Each row comes from the steps of one path. Every step used is in the known rows, and no mark comes twice. Write the path behind each row, first mark first.
Known rows:
rurak rapo lutesu pozize: [-0.23  0.00 -0.23 -0.26  0.02  0.25  0.11  0.42 -0.10 -0.13  0.17  0.03
 -0.15 -0.02  0.09  0.10  0.02 -0.02  0.08 -0.27 -0.18  0.05  0.02  0.07
  0.03 -0.18]
pozize tuze: [-0.31  0.12 -0.01  0.45 -0.04  0.26  0.00 -0.56  0.08 -0.31  0.10 -0.11
 -0.13  0.17 -0.10  0.04  0.26  0.13  0.06 -0.07 -0.10 -0.03  0.26  0.04
  0.01 -0.02]
neku nibuk lutesu rapo: [-0.05 -0.01  0.01  0.06 -0.03  0.12 -0.10 -0.03 -0.14 -0.19  0.21  0.01
 -0.01  0.09  0.21 -0.10 -0.09  0.05 -0.05 -0.08  0.25  0.00  0.18 -0.09
  0.14  0.17]
rurak rapo lutesu nibuk: [-0.09 -0.07 -0.08 -0.34 -0.02  0.28  0.06  0.31 -0.19 -0.17  0.08  0.19
 -0.33  0.09 -0.16 -0.10  0.19 -0.10  0.09 -0.31 -0.24  0.07  0.15 -0.03
  0.02 -0.36]
sabaf neku nibuk: [-0.19 -0.01 -0.04  0.13  0.33  0.18 -0.02 -0.25 -0.12 -0.09  0.16  0.19
 -0.07 -0.14  0.02 -0.17  0.34  0.40  0.14 -0.30 -0.21  0.13  0.17 -0.19
 -0.01 -0.19]
sabaf neku nibuk lutesu pozize zanura rapo: [-0.29  0.12 -0.32 -0.08 -0.19  0.14 -0.04  0.14  0.05 -0.32  0.27  0.29
 -0.06  0.11  0.14  0.14 -0.14 -0.18 -0.12  0.24  0.14  0.01  0.22 -0.14
  0.02  0.11]
neku sabaf: [-0.15  0.02 -0.25  0.11  0.31  0.22 -0.23 -0.27 -0.09  0.21  0.24 -0.11
  0.08  0.12 -0.11 -0.44  0.16  0.37  0.17  0.08 -0.08  0.18  0.18 -0.02
 -0.06  0.10]
lutesu nibuk: [-0.18  0.08 -0.12  0.21 -0.04  0.15 -0.06 -0.05 -0.15 -0.10  0.05  0.10
 -0.32  0.19 -0.26 -0.26  0.00 -0.01  0.13 -0.14 -0.36 -0.08  0.21 -0.05
 -0.12  0.06]
sabaf neku nibuk lutesu: [-0.11 -0.06 -0.10 -0.01  0.09  0.09 -0.07 -0.26 -0.15 -0.22  0.14  0.27
  0.08  0.16  0.12 -0.13  0.13  0.41 -0.10 -0.24  0.19  0.10  0.24 -0.21
  0.12  0.02]
rurak rapo zanura pozize lutesu nibuk: [ 0.03  0.00 -0.13 -0.32 -0.09  0.25 -0.02  0.41 -0.26 -0.31  0.02 -0.03
 -0.43  0.19 -0.01  0.06  0.12 -0.40  0.19 -0.05 -0.31 -0.08  0.19 -0.03
  0.00 -0.03]
nibuk lutesu: [-0.10 -0.04 -0.16  0.13  0.03  0.13 -0.10 -0.28 -0.19 -0.18  0.16 -0.09
  0.07  0.37  0.09 -0.10 -0.09  0.37 -0.16 -0.09  0.24  0.06  0.16 -0.01
  0.16  0.21]
sabaf neku nibuk lutesu pozize zanura rapo rurak: [-0.10  0.00 -0.13 -0.33 -0.15  0.05 -0.03  0.10 -0.18 -0.14  0.27  0.22
  0.07  0.06  0.12  0.00  0.14 -0.19 -0.05  0.13 -0.13  0.39  0.17 -0.13
 -0.20 -0.02]
lutesu rapo rurak: [ 0.03 -0.01  0.08 -0.05  0.06  0.14 -0.10 -0.03 -0.33  0.08  0.25 -0.19
 -0.02 -0.10  0.05 -0.19  0.16 -0.03  0.12 -0.08 -0.28  0.33  0.01  0.09
 -0.21 -0.03]
birelo pozize lutesu rapo: [-0.09  0.00 -0.01 -0.25  0.21  0.30  0.01  0.04 -0.14 -0.19  0.20 -0.07
 -0.16 -0.10  0.34  0.09 -0.03 -0.23  0.17 -0.08  0.05  0.01  0.00  0.06
 -0.13  0.17]
zanura rapo lutesu: [-0.17 -0.08 -0.18 -0.16  0.09  0.22 -0.11 -0.01 -0.16  0.10  0.37 -0.04
 -0.23  0.07  0.05  0.10  0.02  0.00 -0.02 -0.06  0.00  0.12 -0.03  0.20
  0.16 -0.19]
birelo pozize: [-0.15  0.06  0.03 -0.24  0.40  0.23  0.16 -0.27 -0.17  0.01  0.31  0.02
  0.01  0.11  0.05  0.08 -0.01  0.45  0.00 -0.16 -0.29  0.09  0.07  0.19
 -0.27  0.07]
lavu rapo: [-0.23 -0.01 -0.18  0.58 -0.06  0.39 -0.09 -0.14 -0.29  0.17  0.09 -0.48
 -0.09  0.03  0.13 -0.16  0.14  0.22 -0.04  0.00  0.05 -0.03 -0.09 -0.04
 -0.01 -0.09]
pozize zanura: [-0.18 -0.04 -0.23  0.19  0.37  0.30  0.13 -0.31 -0.01 -0.38  0.20 -0.37
  0.02  0.20  0.06 -0.10  0.36  0.06  0.10  0.01 -0.10  0.22  0.16 -0.05
 -0.05  0.04]
nibuk lutesu rapo zanura pozize: [ 0.14  0.12 -0.07 -0.15 -0.04  0.09 -0.17  0.13 -0.26 -0.09  0.29 -0.12
 -0.13  0.15  0.08  0.25 -0.12 -0.13 -0.08  0.09 -0.17 -0.16  0.12  0.24
  0.01  0.15]
sabaf neku nibuk lutesu pozize: [-0.27  0.07 -0.24  0.03 -0.11  0.03 -0.01  0.07 -0.05 -0.20  0.08  0.36
 -0.01  0.11  0.09 -0.02 -0.14  0.11 -0.03 -0.19 -0.03 -0.07  0.21 -0.17
 -0.05  0.19]
rapo zanura pozize: [ 0.07  0.10 -0.10 -0.01  0.20  0.14 -0.10 -0.04 -0.26  0.01  0.29 -0.28
 -0.19  0.17 -0.03  0.21  0.07  0.09  0.04  0.03 -0.45 -0.08  0.11  0.29
 -0.04  0.05]
rurak rapo zanura: [-0.07 -0.14  0.00 -0.19  0.23  0.36  0.03  0.18 -0.29 -0.17  0.27 -0.28
  0.04  0.11  0.08  0.08  0.50  0.36 -0.02 -0.09 -0.16  0.06  0.13  0.06
  0.23 -0.36]
birelo pozize zanura rapo lutesu: [-0.15 -0.09 -0.17 -0.50  0.25  0.28  0.14 -0.03 -0.07 -0.10  0.42  0.03
 -0.11  0.12  0.14  0.24  0.15 -0.14 -0.03  0.00 -0.04  0.21  0.04  0.17
 -0.05 -0.20]
rapo lutesu: [-0.12 -0.17 -0.15 -0.09  0.33  0.24  0.02 -0.19 -0.18  0.01  0.24 -0.14
 -0.14  0.08  0.04 -0.04  0.28  0.11  0.11 -0.32 -0.14  0.17  0.00  0.14
  0.07 -0.23]
rurak rapo: [-0.12  0.03 -0.05 -0.06  0.13  0.38  0.00  0.16 -0.20 -0.21  0.22 -0.26
 -0.02  0.05  0.06 -0.04  0.14  0.53 -0.03 -0.15  0.06  0.16  0.06  0.01
  0.24 -0.23]
lutesu rapo: [-0.13  0.10 -0.04  0.24  0.06  0.22 -0.13 -0.03 -0.13 -0.07  0.22 -0.14
 -0.14 -0.11  0.07 -0.11 -0.07  0.02  0.08 -0.06 -0.01 -0.05  0.04  0.07
  0.00  0.09]

Write each row's path:
[ 0.04 -0.07 -0.20 -0.13  0.24  0.25 -0.08  0.01 -0.26 -0.17  0.16 -0.40
 -0.27  0.18  0.24  0.19  0.19 -0.24  0.20  0.00 -0.21  0.00  0.05  0.14
  0.07  0.15]  rapo zanura pozize lutesu
[-0.32  0.16 -0.35  0.12 -0.13  0.21 -0.03  0.13  0.04 -0.22  0.31 -0.08
 -0.15  0.16  0.06  0.12 -0.19 -0.20 -0.03  0.32 -0.02  0.00  0.13  0.04
 -0.02  0.18]  lutesu pozize zanura rapo
[-0.16 -0.05 -0.19  0.07 -0.02  0.22 -0.04  0.02 -0.17 -0.24 -0.05  0.00
 -0.40  0.20 -0.04 -0.21  0.09 -0.31  0.26 -0.14 -0.20 -0.04  0.18 -0.14
 -0.05  0.12]  pozize lutesu nibuk
[-0.04 -0.01 -0.19  0.00 -0.19  0.26 -0.07  0.24 -0.29 -0.12 -0.04 -0.12
 -0.46  0.18  0.03  0.00  0.12 -0.56  0.18  0.02 -0.31 -0.18  0.11 -0.06
 -0.13  0.04]  lavu rapo zanura pozize lutesu nibuk
[-0.01  0.00 -0.16 -0.14 -0.04  0.17 -0.06  0.17 -0.23 -0.21  0.02 -0.02
 -0.46  0.23 -0.05  0.01  0.09 -0.48  0.23 -0.04 -0.40 -0.13  0.19  0.02
 -0.10  0.12]  rapo zanura pozize lutesu nibuk
[-0.14 -0.02 -0.07 -0.28  0.10  0.23  0.11  0.02 -0.17 -0.21  0.02  0.18
 -0.33  0.19  0.02 -0.06  0.03 -0.26  0.22 -0.16 -0.30 -0.03  0.18 -0.06
 -0.27  0.13]  birelo pozize lutesu nibuk
[ 0.15  0.07 -0.01 -0.18  0.04  0.07 -0.09  0.12 -0.26 -0.09  0.32 -0.10
 -0.12  0.15  0.12  0.22 -0.02 -0.09 -0.04  0.04 -0.21 -0.12  0.18  0.17
  0.03  0.13]  neku nibuk lutesu rapo zanura pozize
[-0.28  0.06 -0.35  0.18  0.18  0.23  0.18 -0.05  0.06 -0.40  0.14 -0.21
 -0.01  0.16  0.06 -0.01  0.15 -0.17  0.14  0.04 -0.22  0.08  0.17 -0.06
 -0.17  0.16]  lutesu pozize zanura
[-0.23  0.09 -0.26  0.11  0.02  0.26 -0.07 -0.09 -0.03 -0.22  0.36 -0.21
 -0.11  0.19  0.06  0.07 -0.02 -0.02 -0.05  0.30  0.07  0.11  0.12  0.05
  0.09  0.08]  pozize zanura rapo
[-0.17 -0.10 -0.16  0.08 -0.16  0.28 -0.01  0.10 -0.25  0.06  0.00  0.03
 -0.37  0.09 -0.12 -0.19  0.20 -0.28  0.08 -0.23 -0.24 -0.06  0.05 -0.06
 -0.14 -0.27]  lavu rapo lutesu nibuk
[-0.42  0.15 -0.15  0.14 -0.33  0.20  0.02 -0.13  0.15 -0.23  0.17  0.18
 -0.26  0.10 -0.05  0.25  0.02 -0.32  0.03 -0.01 -0.13 -0.13  0.21  0.11
 -0.04 -0.05]  zanura rapo lutesu pozize tuze
[-0.04  0.09 -0.20 -0.02 -0.07  0.17 -0.08  0.13 -0.19 -0.22 -0.01  0.01
 -0.49  0.21 -0.06 -0.06 -0.10 -0.41  0.24 -0.07 -0.32 -0.09  0.16 -0.02
 -0.13  0.22]  zanura pozize lutesu nibuk
[ 0.04 -0.11  0.03 -0.15  0.08  0.19 -0.08  0.02 -0.34 -0.03  0.17 -0.27
 -0.09 -0.09  0.24 -0.15  0.25 -0.29  0.22 -0.08 -0.17  0.36 -0.02  0.01
 -0.15  0.03]  pozize lutesu rapo rurak
[-0.06  0.05 -0.06  0.10 -0.10  0.15 -0.17 -0.04 -0.15 -0.18  0.19 -0.01
 -0.01  0.09  0.16 -0.07 -0.21  0.02 -0.11 -0.03  0.30 -0.05  0.11  0.01
  0.09  0.21]  nibuk lutesu rapo
[ 0.15  0.00  0.01 -0.24  0.03  0.15 -0.12  0.11 -0.35 -0.01  0.20 -0.26
 -0.16 -0.09  0.22 -0.03  0.10 -0.36  0.20 -0.02 -0.25  0.33 -0.04  0.11
 -0.21  0.10]  zanura pozize lutesu rapo rurak
[ 0.09 -0.04  0.06 -0.16 -0.07  0.07 -0.12 -0.04 -0.35 -0.01  0.21 -0.07
  0.08  0.05  0.12 -0.16  0.06 -0.03 -0.04 -0.06 -0.03  0.32  0.07  0.03
 -0.13  0.07]  nibuk lutesu rapo rurak
[ 0.10  0.15 -0.05 -0.05  0.08  0.15 -0.14  0.13 -0.24 -0.01  0.31 -0.20
 -0.21  0.02  0.02  0.23 -0.02 -0.11  0.04  0.08 -0.37 -0.16  0.09  0.29
 -0.05  0.07]  lutesu rapo zanura pozize
[-0.28 -0.08 -0.38  0.06  0.08  0.34  0.22  0.09 -0.01 -0.26  0.10 -0.25
 -0.05  0.07  0.18  0.04  0.31 -0.39  0.09 -0.03 -0.13  0.09  0.04 -0.08
 -0.16 -0.10]  lavu rapo lutesu pozize zanura
[-0.38  0.17 -0.14  0.33 -0.37  0.13  0.02 -0.30  0.15 -0.41  0.02  0.17
 -0.06  0.29 -0.03  0.14 -0.06 -0.10 -0.05 -0.03  0.04 -0.17  0.32 -0.02
 -0.05  0.22]  nibuk lutesu pozize tuze
[ 0.10  0.10 -0.05 -0.25  0.13  0.24 -0.06  0.25 -0.28 -0.10  0.31 -0.28
 -0.15  0.12  0.02  0.27  0.11  0.20 -0.03  0.00 -0.33 -0.02  0.10  0.25
  0.10 -0.12]  rurak rapo zanura pozize
[-0.28  0.13 -0.36  0.02 -0.22  0.15 -0.05  0.13  0.02 -0.29  0.31  0.00
 -0.06  0.28  0.11  0.16 -0.27 -0.19 -0.14  0.33  0.17 -0.01  0.17  0.00
  0.05  0.26]  nibuk lutesu pozize zanura rapo
[-0.15  0.01 -0.10 -0.25  0.49  0.32  0.32 -0.30 -0.02 -0.35  0.28 -0.14
  0.10  0.19  0.13  0.09  0.29  0.15  0.05 -0.02 -0.21  0.22  0.17  0.05
 -0.29  0.05]  birelo pozize zanura
[-0.12  0.04 -0.16 -0.15 -0.09  0.12 -0.01  0.10 -0.19 -0.04  0.32 -0.15
 -0.02  0.10  0.06 -0.01  0.07 -0.22  0.04  0.22 -0.29  0.37  0.08  0.06
 -0.22  0.05]  lutesu pozize zanura rapo rurak
[ 0.01  0.11 -0.13  0.01  0.04  0.24 -0.17  0.15 -0.16 -0.19  0.17 -0.24
 -0.31 -0.09  0.27  0.09 -0.17 -0.41  0.19  0.02  0.01 -0.05 -0.02  0.10
 -0.01  0.26]  zanura pozize lutesu rapo
[-0.12  0.18  0.01  0.20 -0.08  0.20 -0.03 -0.36  0.00 -0.27  0.19 -0.12
 -0.20  0.21 -0.11  0.31  0.25 -0.09  0.04  0.06 -0.33 -0.15  0.29  0.21
 -0.05 -0.01]  rapo zanura pozize tuze
[-0.10 -0.02 -0.11  0.09  0.09  0.30 -0.12  0.04 -0.14 -0.21  0.13 -0.23
 -0.22 -0.09  0.29 -0.06  0.03 -0.30  0.21 -0.04  0.14  0.00  0.00 -0.02
  0.07  0.15]  pozize lutesu rapo
[-0.15 -0.03 -0.13 -0.50  0.00  0.20  0.13  0.14 -0.08 -0.15  0.23  0.35
 -0.32  0.18 -0.11  0.07  0.04 -0.38  0.03 -0.05 -0.30  0.03  0.19  0.05
 -0.24 -0.16]  birelo pozize zanura rapo lutesu nibuk
[-0.31  0.06 -0.31 -0.09 -0.12  0.13 -0.04  0.26 -0.07  0.07  0.27  0.11
 -0.26  0.03  0.04  0.15 -0.22 -0.21  0.05 -0.05 -0.18 -0.06  0.01  0.16
 -0.02  0.02]  zanura rapo lutesu pozize
[-0.17 -0.01 -0.15 -0.15 -0.16  0.15 -0.09  0.16 -0.16  0.02  0.17  0.27
 -0.44  0.14 -0.20 -0.06 -0.05 -0.28  0.06 -0.09 -0.24 -0.05  0.13  0.06
 -0.04 -0.16]  zanura rapo lutesu nibuk
[ 0.00  0.04 -0.24  0.00  0.20  0.25 -0.10 -0.06 -0.20 -0.18  0.12 -0.38
 -0.31  0.15  0.23  0.11 -0.04 -0.15  0.20 -0.03 -0.10  0.06  0.01  0.12
  0.03  0.27]  zanura pozize lutesu
